Known rows, with every way that one mark hangs from another
(dipi (lukigep (fenare (kilev poto pudul (tapev nozab))) gukon)): [ -5, -14,  33,  33,  35, -21, -19, -18,  -4,  22,  29,  21, -34,  38, -20,
  11,  -8, -32, -38, -40,  34, -13,  45, -17, -23, -10, -22, -42, -36, -44]
(poto (kilev fenare)): [-25, -15,  19,  18,  20,   6,  -9, -13, -20,  17, -22,  15, -12, -22,  -2,
  28,  -6,  -4, -12, -34,  42,   1,  20, -18, -15,  23, -12, -11, -38, -49]
(nozab (tapev kilev vafe)): [-41, -32,  16,   7,   1,   8, -12, -12,   4,  34, -15,  -6,  -7, -60,   5,
  20,   6,  29,  16, -15,  35,  24,   9, -53, -30,  36,   8, -20, -43, -24]
(vafe (tapev nozab)): [-32, -17,  26,   3,  13, -20, -20, -14, -12,  29, -13,   6,  -4, -61,  -1,
  -5, -20,  20,  11, -20, -29,  23,  25,  -5, -13,   3,   8, -33, -32, -30]
(neke (nozab (tapev kilev vafe))): [-30, -45,  15,  15,  11, -23,   3, -32,   4,  36, -18,   5, -17, -66,  16,
  16,   3,  19,  25, -30,  19,  27,   6, -34, -22,  29,   4, -26, -41, -21]
(poto (kilev dipi fenare pudul (tapev (nozab neke) vafe))): [-23,  -5,  31,  25,  17, -38,  21, -11, -20,  18, -38,  25, -51, -63,  -6,
  43,   2,  10, -23, -13,  39,  22,  41, -11, -20,   6, -19, -12, -53, -49]
(fenare (kilev dipi pudul (tapev nozab)) (lukigep gukon)): [-18,   0,  13,  55,  54, -71,  18, -16, -37,  14,  26,  24, -32,  -2, -50,
  39, -24, -44, -27, -16,  38,  16,  56, -28, -17,   5, -35, -37, -64, -57]
(fenare (kilev poto pudul (tapev (nozab neke))) (lukigep gukon)): [-32,   3,  -1,  56,  56, -64,   1, -26, -32,  23,  28,  16, -54,   8, -59,
  24, -29, -28, -26, -16,  22,  18,  45, -22, -22,   1, -32, -38, -66, -57]
(nozab neke): [-33, -17,  16,  24,  15, -14, -10, -26,  -4,  42, -41,   7,  -4, -31,  11,
  -4, -11,   6,  15, -30,  -7,  17,  -7,   1, -14,  26,  -9, -19, -42, -26]
(neke (nozab tapev)): [-31, -39,  15,  21,  19, -25,   8, -42,  -5,  39, -12,   9, -11, -49,  11,
   6, -14,  14,  27, -35,   8,  14,  -1, -21, -19,  23,  12, -28, -36, -31]
(fenare (kilev dipi poto) (lukigep gukon)): [-14,  -1,  16,  57,  44, -29, -11, -16, -45,   9,  33,   8, -10,  25, -46,
  41, -17, -48, -30, -42,  44,   6,  50, -58, -22,  18, -58, -29, -69, -70]
(nozab neke (tapev (kilev (dipi lukigep) poto pudul) vafe)): [-33, -17,  25,  31,   1, -14,  -1, -24,   2,  47, -39,   4, -33, -62,  13,
  27,  25,  34,   9, -20,  25,  42,   7, -58, -38,  25,  -8, -11, -69, -25]
(rabegi (nozab neke tapev)): [-51, -18,  20,  22,  -5, -10, -13, -43,   0,  54, -36,  15, -15, -42,  16,
  -6, -11,  19,  38,  -9, -11,  20,  -9,  -6, -27,  23,  24, -15, -22, -24]
(nozab tapev): [-41, -24,  15,  15,  12,   4,  -4, -26, -10,  38,  -6,   0,   1, -36,  -2,
   6, -18,  22,  18, -22,  18,   5,   0, -34, -25,  27,  20, -23, -36, -38]
(lukigep fenare): [-20, -24,  31,  24,  21,  -1, -25, -20,  -7,  30,  -2,   8,  -5,  -7,  -9,
  -2,  -5,  -3,  -7, -38,  35,  -3,  18, -10, -14,  15,  -8, -28, -16, -45]
(tapev (kilev fenare poto pudul) (nozab neke)): [-33,   4,  12,  32,  12, -22,  -5, -30,   9,  47, -30,  20, -64, -66, -16,
  24,  20,  -6,   3, -24,  11,  52,  21, -14, -21, -13, -34,  -2, -53, -22]
(dipi (lukigep gukon)): [ -7, -24,  31,  19,  21,  -4, -16, -12,   2,  25,   9,  13,  -3,  40,   2,
   7, -11, -36, -22, -50,  15, -18,  23, -15, -17,   8, -17, -35, -38, -39]
(lukigep (fenare kilev) gukon): [-10, -28,  29,  37,  45,  -5, -24, -25,  -9,  19,  36,  14,   1,  26, -19,
  -1, -16, -31, -23, -35,  44,  -8,  41, -27, -23,  15, -22, -45, -14, -49]
(nozab neke (tapev (kilev dipi fenare))): [-33, -18,  24,  31,   4,  -8,  -7, -40,  -7,  47, -28,  14,  -9, -62,  19,
  23,  17,  19,  25, -27,  20,  30,  -5, -40, -33,  31,   1, -13, -54, -24]
(fenare (kilev dipi poto pudul (tapev nozab)) (lukigep gukon)): [-20,   9,  13,  61,  54, -68,  14, -17, -43,  15,  33,  17, -49,   2, -63,
  43, -26, -37, -37, -19,  40,  18,  62, -37, -22,  -7, -45, -33, -73, -70]
(pudul (kilev (dipi lukigep) poto (tapev (nozab neke)))): [ -9,   8,  36,  31,  10, -48,  15, -16,  -6,  30,  -5,   8, -49, -46,  -4,
  39, -23,  -8, -23, -34,  43,   7,  39,   8,  -3, -22, -10, -15, -65, -49]
(rabegi (nozab neke (tapev (kilev fenare poto) vafe))): [-52, -18,  22,  20, -16,  -5, -23, -39,   6,  52, -34,   9, -31, -53,  12,
  11,  11,  21,  29, -13,   4,  27,   1, -26, -34,  24,   5, -11, -27, -23]
(gukon (lukigep (fenare (kilev poto)))): [-17, -18,  33,  35,  23, -11, -37, -22, -21,  19,  27,   5, -15,  17, -30,
   0, -23, -23, -22, -36,  36,  -9,  31, -25, -22,  17, -21, -27, -24, -63]
(pudul kilev): [-18, -12,  18,  21,  17, -23,  11, -14,   9,  34, -10,  -2,  -5, -39,  -2,
  22, -25, -14,  -4, -38,  51,   1,  16,  -1,   2,   8,   7, -13, -39, -40]
(lukigep (fenare (kilev dipi poto pudul tapev)) gukon): [ -8,  -9,  36,  55,  52, -34,   3, -23, -20,  22,  38,  15, -28,  15, -37,
  14, -17, -22, -44, -27,  58,  -1,  57, -33, -29, -11, -28, -42, -30, -66]
(gukon (lukigep (fenare kilev))): [-16, -24,  33,  32,  23, -13, -35, -21, -18,  18,  23,   8,  -7,  14, -25,
  -2, -22, -27, -17, -34,  35, -10,  29, -20, -20,  24, -17, -30, -20, -57]
(rabegi (nozab neke (tapev (kilev dipi poto pudul)))): [-45,  -6,  22,  36,  -1, -17,   1, -39,  -1,  57, -40,  17, -32, -56,   8,
  11,   3,  20,  29,  -7,   9,  39,   2, -23, -32,   9,  12,  -3, -37, -27]

Rows
[-14,  -7,  22,  35,  18, -25,  -8, -31,  -4,  34,  24,  -1, -25,  -2, -27,
  38, -15, -34, -23, -62,  55, -15,  29, -19,  -8,   4, -21, -16, -45, -68] => (pudul (kilev (fenare (lukigep gukon)) poto))
[-14,   0,  37,  33,   5, -52,  10, -17, -16,  25,  14,  -4, -41, -37, -26,
  59,  -9, -16, -35, -51,  69, -10,  45, -21,  -9,  -2, -27, -17, -59, -74] => (pudul (kilev dipi (fenare lukigep) poto (tapev vafe)))
[-20,  -6,  32,  22,  -5, -24,  -3,  -3,  13,  32, -48,  12, -64, -75,   2,
  39,  36,   2, -10, -18,  17,  63,  41, -37, -24,  -3, -53,  -4, -74, -16] => (tapev (kilev (dipi lukigep) poto pudul) (nozab neke) vafe)
[-41, -23,  11,  25,  12,  -3, -12, -36,   0,  50, -33,   9,  -9, -60,  20,
   6,   4,  31,  33, -16,  10,  36, -13, -28, -30,  34,  16, -16, -53, -15] => (nozab neke (tapev kilev))
[-40,  13,  14,  45,  24, -70,   5, -39, -23,  45,   3,  16, -88, -23, -57,
  30,  -8,  -3, -24, -32,   8,  10,  31,   0, -23, -19, -27, -22, -56, -67] => (kilev (fenare lukigep) poto pudul (tapev (nozab neke)))
[-23,  -9,  15,  35,  20,  -6, -21, -21, -10,  32,  11,   5, -28,  -7, -27,
  35,  12, -27, -16, -49,  44,  15,  27, -40, -23,   8, -41, -13, -51, -51] => (tapev (kilev (fenare (lukigep gukon)) poto))
[-21, -23,  33,  27,  21, -30, -27, -18, -13,  19,  21,  10, -29,  -3, -31,
   0, -21, -18, -21, -21,  31,  -3,  38, -13, -21,  16, -16, -33, -21, -54] => (gukon (lukigep (fenare (kilev pudul (tapev nozab vafe)))))
[-24,  -7,   3,  49,  47, -23, -23, -19, -35,  13,  37,   3, -14,  34, -50,
  27, -24, -42, -24, -39,  34,   2,  39, -48, -20,  22, -45, -34, -60, -63] => (fenare (kilev poto) (lukigep gukon))
[-42,  16,  18,  38,  19, -60,  17, -34, -12,  48,  -8,  12, -86, -43, -48,
  23, -11,   9, -24, -22,   8,  12,  29,   3, -24, -32, -19, -19, -46, -57] => (kilev fenare poto pudul (tapev (nozab neke)))
[-31,   5,  12,  27,  13, -15,  -1, -19,   7,  39, -13,  15, -60, -60, -30,
  32,  15, -14,  -7, -25,  27,  43,  32, -23, -20, -19, -34,  -3, -48, -31] => (tapev (kilev fenare poto pudul) nozab)
[  1,   2,  41,  37,  12, -23,   6, -13,  -4,  29,   2,   2, -23, -19,  -6,
  40,  -9, -20, -30, -54,  69,  -2,  38, -23,  -6, -11, -19,  -8, -56, -59] => (pudul (kilev (dipi (lukigep fenare)) poto))
[-22,  11,  26,  40,   8, -27,   6, -26,   0,  42, -33,  24, -60, -75, -13,
  39,  27, -12,  -3, -26,  20,  57,  32, -26, -23, -17, -47,   3, -63, -30] => (tapev (kilev dipi fenare poto pudul) (nozab neke))
[-28,  -2,  36,  27,  12, -71,  40,  -7,  -8,  33, -41,  15, -55, -81, -14,
  29,  -7,  16, -15,   0,  13,  34,  40,  -3, -17,  -9, -19, -22, -56, -38] => (kilev dipi pudul (tapev (nozab neke) vafe))
[-19,  19,  31,  53,  26, -33,  39,  -9, -21,  37, -25,   2, -38, -34, -37,
  35,  -5,   0, -30, -32,  44,  27,  36, -50, -22, -21, -35,   2, -63, -69] => (kilev dipi poto pudul)
[-31, -18,  21,  23,  12,   2,   3, -19, -10,  36, -11,   5,  -2, -57,   4,
  25,   0,  18,  15, -19,  41,  26,  10, -48, -28,  21,   8, -13, -51, -33] => (nozab (tapev (kilev dipi)))
[-12, -12,  37,  44,  26, -22, -20, -20, -23,  21,  21,   9, -20,  11, -35,
   8, -18, -25, -28, -35,  45,  -3,  37, -33, -24,  11, -26, -22, -29, -67] => (gukon (lukigep (fenare (kilev dipi poto pudul))))
[-30,  23,  14,  48,  37, -55,  31,  -4, -30,  21,  -2,   7, -48, -51, -49,
  39, -24,  -5, -31,  -5,  46,  28,  50, -32, -18, -23, -30, -19, -66, -50] => (fenare (kilev dipi poto pudul (tapev nozab)))
[-25, -42,  22,  18,   9, -26,   9, -31,   0,  34, -19,   7, -16, -71,  17,
  22,   5,  16,  22, -32,  24,  29,  12, -40, -23,  27,  -1, -24, -46, -25] => (neke (nozab (tapev (kilev dipi) vafe)))
[-33, -22,  28,  23,  -5,  -1, -17, -24,  -1,  41, -34,   1, -23, -59,  21,
  25,  22,  33,  13, -23,  20,  36,   6, -55, -37,  33, -11, -15, -67, -24] => (nozab neke (tapev (kilev (dipi lukigep) poto) vafe))
[-27, -15,   3,  42,  51, -50, -10, -16, -35,  12,  38,  11, -13,  22, -43,
  24, -33, -37, -21, -25,  34,  -5,  39, -22, -16,  23, -23, -47, -54, -54] => (fenare (kilev tapev) (lukigep gukon))
[  0, -16,  48,  18,   8, -45,   9, -10,   6,  21,   9,  11, -32, -37,   4,
  36, -15, -19, -27, -33,  54,  -5,  51,   6,  -4,  -7,  -9, -30, -45, -45] => (pudul (kilev (dipi (lukigep fenare gukon)) (tapev nozab vafe)))
[ -2,   5,  44,  37,  13, -46,  15, -20,  -8,  29,  23,   6, -39, -15, -17,
  53, -15, -28, -44, -55,  67, -21,  46, -12, -11, -22, -20, -20, -55, -69] => (pudul (kilev (dipi (lukigep gukon)) fenare poto tapev))
[-14, -20,  35,  17,  -1, -26,   0,  -5,  21,  29, -44,  22, -46, -68,  14,
  33,  34, -12,  -4, -16,  13,  58,  40, -29, -22,   8, -45, -14, -62,  -7] => (tapev (kilev (dipi (lukigep gukon)) pudul) (nozab neke) vafe)
[-25, -12,  31,  15,  11, -27, -15, -14, -10,  32, -30,  14,  -9, -87,  14,
   9,   2,  19,  15, -17, -18,  50,  28, -13, -17,   3,  -5, -23, -50, -19] => (vafe (tapev (kilev dipi) (nozab neke)))
[-20, -23,  32,  13,  -3,  -6,  -1,  12,   4,  20, -34,  -4,  -7, -66,   6,
  40,  24,  -1, -10, -24,  50,  36,  33, -50, -19,  24, -39, -10, -54, -26] => (tapev (kilev dipi) vafe)
[ -2,   4,  37,  35,  11, -25,  13, -10,  -3,  28,  -3,  -1, -21, -25,  -6,
  43, -13, -21, -27, -52,  63,   0,  34, -23,  -4, -11, -18,  -6, -62, -57] => (pudul (kilev (dipi lukigep) poto))
[  0, -30,  42,  24,  24,  -1, -30, -19,   2,  25,  20,  18,  -7,  50,   1,
   2,  -2, -35, -27, -55,  28, -23,  30, -15, -21,   8, -17, -40, -26, -43] => (dipi (lukigep fenare gukon))
[-22, -18,   3,  42,  47, -27, -19, -17, -30,  12,  31,  10,   3,  29, -38,
  23, -22, -50, -14, -36,  33,   0,  33, -39, -16,  33, -34, -38, -52, -51] => (fenare kilev (lukigep gukon))
